Each row comes from the steps of one path. Every step used is in the known rows, and no mark comes twice. Write the path behind each row, first mark first.
(in the rows, 128 means zero)
Known rows:
tedugi, lupo, padev, pegut, soset, tilan, botab: 143; 135; 115; 121; 147; 111; 134; 114; 165; 126; 138; 107; 107; 105; 131; 170; 105; 73; 122; 145; 143; 157; 129; 125; 116; 134; 147; 110; 149; 128; 116; 126
soset, padev, tedugi: 132; 129; 87; 137; 123; 124; 138; 134; 125; 113; 160; 121; 130; 80; 123; 125; 125; 135; 117; 123; 142; 168; 99; 142; 131; 111; 126; 122; 128; 149; 139; 91
pasi, padev: 129; 158; 144; 107; 123; 133; 99; 131; 138; 115; 146; 126; 138; 87; 136; 133; 91; 119; 136; 130; 136; 136; 116; 97; 128; 112; 99; 129; 153; 94; 111; 152
pegut, soset: 135; 110; 115; 118; 105; 131; 142; 132; 155; 125; 121; 129; 98; 77; 135; 135; 108; 126; 141; 117; 162; 126; 132; 117; 107; 110; 152; 138; 136; 134; 126; 142
gugo, padev, botab, tilan: 146; 153; 94; 100; 121; 98; 117; 111; 149; 117; 92; 128; 110; 84; 148; 114; 138; 99; 141; 99; 148; 128; 119; 139; 145; 110; 149; 117; 118; 134; 133; 123
tedugi, padev, pegut: 94; 105; 112; 117; 155; 137; 159; 134; 112; 120; 115; 135; 155; 136; 127; 112; 124; 137; 128; 106; 115; 162; 126; 134; 115; 122; 130; 117; 151; 134; 155; 139
pasi, padev, botab: 130; 165; 132; 93; 116; 123; 102; 129; 140; 109; 133; 116; 136; 74; 136; 131; 119; 130; 132; 127; 117; 132; 136; 104; 148; 123; 95; 122; 156; 79; 124; 148
tedugi, padev: 99; 109; 120; 133; 157; 135; 139; 142; 111; 136; 121; 138; 139; 115; 124; 112; 114; 130; 137; 121; 110; 138; 108; 124; 126; 123; 138; 141; 140; 126; 138; 145
soset, padev, lupo: 145; 118; 117; 139; 130; 124; 134; 157; 123; 109; 155; 119; 114; 91; 107; 106; 150; 131; 108; 121; 142; 152; 103; 144; 117; 130; 117; 116; 136; 165; 157; 106
gugo, padev, tedugi, lupo: 158; 137; 80; 110; 120; 108; 118; 117; 183; 123; 117; 135; 123; 78; 174; 122; 101; 104; 131; 112; 168; 154; 83; 126; 127; 78; 161; 111; 110; 142; 102; 113
tedugi, lupo: 148; 146; 122; 134; 150; 114; 103; 127; 156; 142; 158; 114; 111; 115; 138; 126; 92; 80; 137; 155; 127; 158; 119; 114; 123; 113; 142; 152; 128; 120; 94; 146
botab, tilan, padev, tedugi: 144; 116; 131; 131; 144; 127; 150; 103; 120; 125; 128; 122; 126; 102; 140; 137; 119; 97; 119; 132; 114; 166; 112; 107; 166; 121; 136; 125; 158; 134; 114; 130
gugo, padev, pegut, soset, tilan, botab: 141; 123; 85; 89; 122; 111; 147; 105; 182; 105; 90; 123; 111; 95; 157; 138; 110; 111; 140; 97; 198; 147; 116; 135; 89; 100; 154; 97; 123; 168; 140; 119
gugo, pasi, padev, pegut, tedugi: 117; 125; 130; 87; 106; 107; 97; 121; 160; 91; 120; 117; 123; 103; 132; 136; 92; 106; 95; 99; 139; 124; 115; 109; 96; 112; 106; 111; 151; 101; 94; 142
pegut, tedugi, lupo, padev: 127; 134; 113; 115; 160; 116; 122; 154; 138; 120; 138; 127; 109; 108; 105; 165; 116; 53; 126; 124; 127; 110; 127; 108; 146; 149; 135; 164; 138; 100; 111; 131
botab, tilan, padev, pegut, soset: 134; 114; 137; 118; 143; 128; 163; 105; 117; 111; 117; 116; 114; 122; 131; 135; 120; 93; 123; 120; 131; 161; 139; 112; 148; 127; 132; 126; 167; 142; 131; 141
gugo, pasi, padev, botab: 127; 135; 129; 93; 96; 99; 84; 116; 163; 103; 119; 112; 112; 81; 140; 127; 103; 120; 100; 111; 121; 117; 112; 111; 113; 111; 109; 112; 146; 89; 90; 142
pegut, tedugi, padev, botab: 98; 114; 103; 102; 162; 124; 143; 158; 113; 119; 109; 134; 132; 101; 98; 133; 142; 104; 134; 109; 102; 103; 135; 114; 153; 159; 136; 167; 138; 102; 146; 140
tilan, padev: 139; 103; 122; 115; 157; 133; 158; 137; 142; 109; 133; 116; 89; 131; 163; 157; 114; 120; 113; 119; 131; 156; 114; 98; 143; 105; 93; 151; 164; 122; 123; 128
pasi, padev, lupo, tedugi: 146; 147; 149; 110; 106; 126; 98; 153; 148; 115; 147; 134; 140; 76; 126; 129; 125; 126; 106; 130; 129; 142; 111; 79; 122; 127; 95; 109; 167; 122; 136; 144
gugo, pasi, tedugi, lupo, padev, botab, tilan: 132; 122; 111; 106; 115; 85; 111; 122; 153; 134; 116; 114; 112; 89; 129; 132; 97; 65; 99; 122; 112; 123; 115; 123; 126; 138; 149; 121; 124; 110; 75; 112
pegut, soset, padev: 126; 118; 106; 125; 106; 125; 146; 143; 137; 113; 136; 122; 91; 72; 114; 127; 111; 128; 136; 117; 172; 126; 128; 129; 111; 117; 144; 145; 130; 154; 142; 126
padev, pegut, soset, tilan: 140; 102; 112; 103; 110; 124; 178; 112; 154; 107; 118; 122; 129; 111; 129; 140; 117; 132; 133; 109; 160; 168; 153; 134; 87; 119; 137; 101; 152; 147; 141; 123
pasi, tedugi, padev, pegut, soset, tilan: 110; 95; 100; 101; 141; 127; 190; 145; 121; 146; 111; 137; 162; 98; 118; 120; 93; 111; 139; 121; 129; 151; 133; 121; 119; 153; 153; 131; 128; 141; 127; 108
soset, padev: 122; 140; 104; 137; 138; 122; 127; 142; 113; 113; 161; 117; 108; 103; 109; 123; 122; 119; 130; 124; 147; 150; 112; 142; 122; 121; 113; 145; 128; 149; 144; 106
tilan, padev, tedugi, lupo: 153; 102; 106; 117; 152; 128; 160; 129; 163; 115; 142; 113; 106; 109; 177; 156; 106; 119; 104; 133; 125; 179; 101; 93; 155; 95; 115; 136; 160; 121; 104; 120
pasi, tedugi: 133; 123; 101; 108; 139; 125; 149; 146; 133; 151; 134; 128; 142; 99; 138; 131; 97; 92; 137; 126; 128; 146; 123; 117; 129; 138; 136; 145; 117; 123; 109; 100
lupo, tedugi, padev, botab, tilan: 99; 146; 103; 129; 129; 104; 120; 141; 110; 142; 131; 146; 125; 104; 102; 137; 146; 113; 119; 131; 89; 145; 138; 88; 143; 148; 127; 149; 156; 143; 169; 126
pegut, tedugi: 122; 122; 110; 110; 153; 127; 129; 151; 131; 118; 129; 130; 119; 108; 110; 149; 124; 85; 134; 113; 132; 113; 129; 109; 133; 144; 128; 167; 132; 109; 124; 132

Write each row's path:
128; 108; 107; 98; 113; 133; 166; 121; 152; 102; 117; 119; 126; 118; 142; 135; 123; 132; 126; 98; 160; 164; 154; 134; 93; 108; 131; 104; 152; 140; 149; 129 | padev, pegut, soset
98; 119; 110; 109; 163; 122; 140; 149; 103; 123; 106; 133; 137; 99; 90; 127; 143; 92; 135; 113; 98; 104; 137; 114; 162; 167; 144; 165; 139; 107; 144; 144 | pegut, tedugi, padev, botab, tilan
119; 158; 135; 85; 135; 131; 114; 135; 141; 97; 140; 120; 151; 108; 124; 139; 94; 98; 126; 120; 142; 145; 140; 97; 126; 126; 98; 127; 159; 94; 119; 152 | pasi, padev, pegut, tedugi, lupo
135; 121; 137; 122; 152; 127; 156; 104; 111; 113; 123; 117; 122; 134; 133; 135; 123; 90; 119; 122; 122; 168; 133; 114; 150; 128; 121; 125; 167; 138; 130; 136 | botab, tilan, padev, pegut
122; 87; 132; 134; 149; 137; 146; 156; 123; 134; 115; 141; 144; 103; 120; 95; 143; 143; 116; 118; 105; 141; 98; 127; 122; 133; 143; 111; 148; 142; 151; 145 | tedugi, padev, lupo
149; 116; 146; 134; 142; 120; 142; 124; 118; 126; 129; 125; 111; 111; 124; 132; 141; 90; 106; 132; 112; 157; 118; 94; 155; 140; 125; 126; 168; 153; 137; 135 | botab, tilan, padev, lupo, tedugi
151; 120; 119; 135; 158; 116; 133; 91; 161; 148; 135; 105; 122; 87; 121; 163; 109; 103; 147; 167; 137; 160; 108; 118; 96; 150; 146; 122; 134; 148; 118; 121 | soset, tilan, botab
132; 110; 93; 124; 97; 128; 154; 136; 146; 113; 137; 124; 105; 55; 123; 128; 115; 141; 128; 117; 170; 139; 119; 129; 117; 109; 154; 130; 130; 155; 140; 115 | pegut, soset, padev, tedugi
147; 132; 120; 123; 135; 109; 142; 123; 156; 123; 140; 119; 108; 109; 126; 160; 103; 79; 124; 134; 140; 154; 132; 128; 119; 127; 143; 114; 150; 122; 110; 125 | tedugi, lupo, padev, pegut, soset, tilan
139; 123; 143; 133; 153; 125; 142; 109; 111; 125; 128; 119; 111; 119; 131; 135; 118; 85; 127; 132; 118; 154; 121; 107; 159; 129; 127; 140; 159; 133; 119; 140 | botab, tilan, padev
134; 117; 94; 126; 102; 124; 148; 136; 151; 117; 143; 120; 102; 56; 123; 125; 106; 129; 129; 127; 169; 143; 119; 126; 121; 110; 159; 135; 128; 155; 129; 121 | pegut, soset, padev, tedugi, lupo
140; 136; 103; 114; 149; 116; 135; 145; 144; 160; 147; 120; 137; 101; 136; 125; 80; 67; 139; 148; 127; 153; 123; 109; 133; 139; 148; 156; 111; 122; 90; 112 | pasi, tedugi, lupo
144; 146; 122; 134; 147; 112; 112; 134; 148; 132; 151; 120; 103; 112; 134; 156; 104; 71; 123; 140; 125; 144; 115; 123; 137; 121; 135; 131; 143; 108; 102; 129 | tedugi, lupo, padev
142; 123; 103; 105; 134; 111; 167; 140; 147; 146; 133; 125; 133; 92; 123; 150; 85; 67; 132; 137; 139; 151; 134; 118; 128; 150; 153; 129; 127; 127; 98; 99 | pasi, tedugi, lupo, padev, pegut, soset, tilan
99; 137; 104; 135; 134; 113; 119; 151; 119; 142; 141; 151; 122; 116; 111; 144; 126; 118; 119; 129; 107; 148; 122; 83; 121; 133; 120; 156; 151; 150; 161; 125 | lupo, tedugi, padev
137; 148; 126; 107; 109; 136; 110; 125; 150; 115; 146; 130; 159; 63; 150; 135; 95; 135; 125; 129; 132; 155; 103; 98; 138; 101; 110; 107; 152; 95; 105; 137 | pasi, padev, tedugi
144; 152; 114; 124; 142; 106; 114; 132; 149; 129; 141; 114; 102; 103; 133; 155; 124; 78; 120; 138; 111; 142; 129; 129; 149; 128; 133; 127; 144; 98; 111; 126 | tedugi, lupo, padev, botab
148; 92; 103; 113; 144; 136; 169; 129; 156; 109; 133; 118; 110; 107; 177; 159; 118; 137; 102; 118; 126; 175; 102; 98; 152; 94; 106; 129; 163; 123; 118; 112 | tilan, padev, tedugi
132; 123; 126; 103; 91; 108; 90; 112; 170; 107; 128; 121; 128; 74; 150; 131; 87; 123; 95; 113; 132; 133; 89; 107; 106; 94; 119; 102; 143; 100; 77; 133 | gugo, pasi, padev, tedugi
121; 94; 112; 113; 148; 133; 164; 166; 121; 153; 117; 138; 160; 93; 125; 103; 115; 112; 124; 124; 112; 142; 109; 117; 132; 153; 149; 129; 124; 138; 128; 111 | pasi, tedugi, padev, lupo
163; 96; 132; 130; 146; 112; 175; 116; 146; 126; 136; 124; 104; 110; 128; 161; 101; 117; 134; 143; 132; 161; 113; 107; 122; 130; 114; 140; 155; 137; 105; 118 | soset, tilan, padev
148; 122; 131; 133; 149; 122; 144; 103; 126; 130; 135; 118; 123; 103; 140; 134; 111; 83; 119; 143; 113; 170; 112; 103; 168; 122; 142; 131; 156; 133; 105; 136 | botab, tilan, padev, tedugi, lupo
153; 109; 152; 133; 148; 126; 147; 120; 119; 123; 124; 119; 115; 110; 129; 123; 138; 94; 111; 130; 115; 155; 115; 109; 156; 136; 129; 121; 164; 143; 126; 140 | botab, tilan, padev, lupo
112; 92; 121; 114; 162; 133; 145; 171; 119; 121; 113; 140; 137; 101; 97; 122; 143; 103; 121; 109; 114; 108; 114; 110; 137; 158; 140; 152; 141; 124; 144; 142 | pegut, tedugi, padev, lupo
97; 109; 111; 114; 167; 131; 140; 160; 112; 123; 117; 140; 134; 109; 98; 135; 122; 96; 136; 111; 116; 106; 121; 109; 140; 151; 137; 171; 135; 113; 136; 143 | pegut, tedugi, padev
116; 151; 133; 83; 130; 135; 121; 135; 135; 92; 134; 124; 154; 106; 125; 142; 103; 110; 126; 109; 144; 141; 139; 101; 124; 126; 92; 121; 163; 95; 129; 146 | pasi, padev, pegut, tedugi
101; 123; 118; 125; 150; 122; 140; 127; 98; 137; 105; 130; 143; 99; 111; 102; 144; 125; 136; 125; 84; 136; 130; 132; 158; 145; 148; 131; 145; 118; 150; 148 | tedugi, padev, botab, tilan
133; 125; 135; 118; 163; 122; 151; 112; 115; 113; 126; 114; 119; 134; 123; 138; 118; 67; 120; 128; 121; 161; 137; 106; 158; 139; 129; 141; 163; 132; 122; 143 | botab, tilan, padev, pegut, tedugi, lupo
125; 123; 112; 112; 131; 128; 155; 128; 128; 100; 120; 129; 123; 128; 136; 177; 143; 109; 106; 87; 133; 150; 132; 148; 123; 120; 105; 84; 166; 111; 150; 98 | lupo, padev, pegut
95; 134; 99; 124; 133; 116; 132; 146; 119; 130; 137; 148; 132; 130; 114; 144; 132; 122; 114; 119; 111; 164; 136; 90; 113; 131; 114; 139; 160; 154; 173; 119 | lupo, tedugi, padev, pegut
140; 143; 118; 124; 146; 114; 126; 128; 148; 121; 145; 117; 114; 126; 136; 156; 112; 75; 116; 130; 129; 161; 128; 130; 127; 119; 128; 114; 150; 112; 114; 124 | tedugi, lupo, padev, pegut
98; 125; 96; 122; 133; 113; 142; 133; 136; 136; 129; 137; 125; 109; 107; 157; 127; 118; 119; 133; 127; 161; 136; 84; 101; 146; 133; 134; 160; 171; 174; 122 | lupo, tedugi, padev, pegut, soset, tilan, botab
155; 87; 125; 119; 113; 120; 180; 123; 160; 122; 119; 128; 87; 75; 127; 153; 97; 128; 139; 131; 162; 135; 128; 103; 110; 122; 145; 143; 150; 145; 115; 134 | pegut, soset, tilan, padev
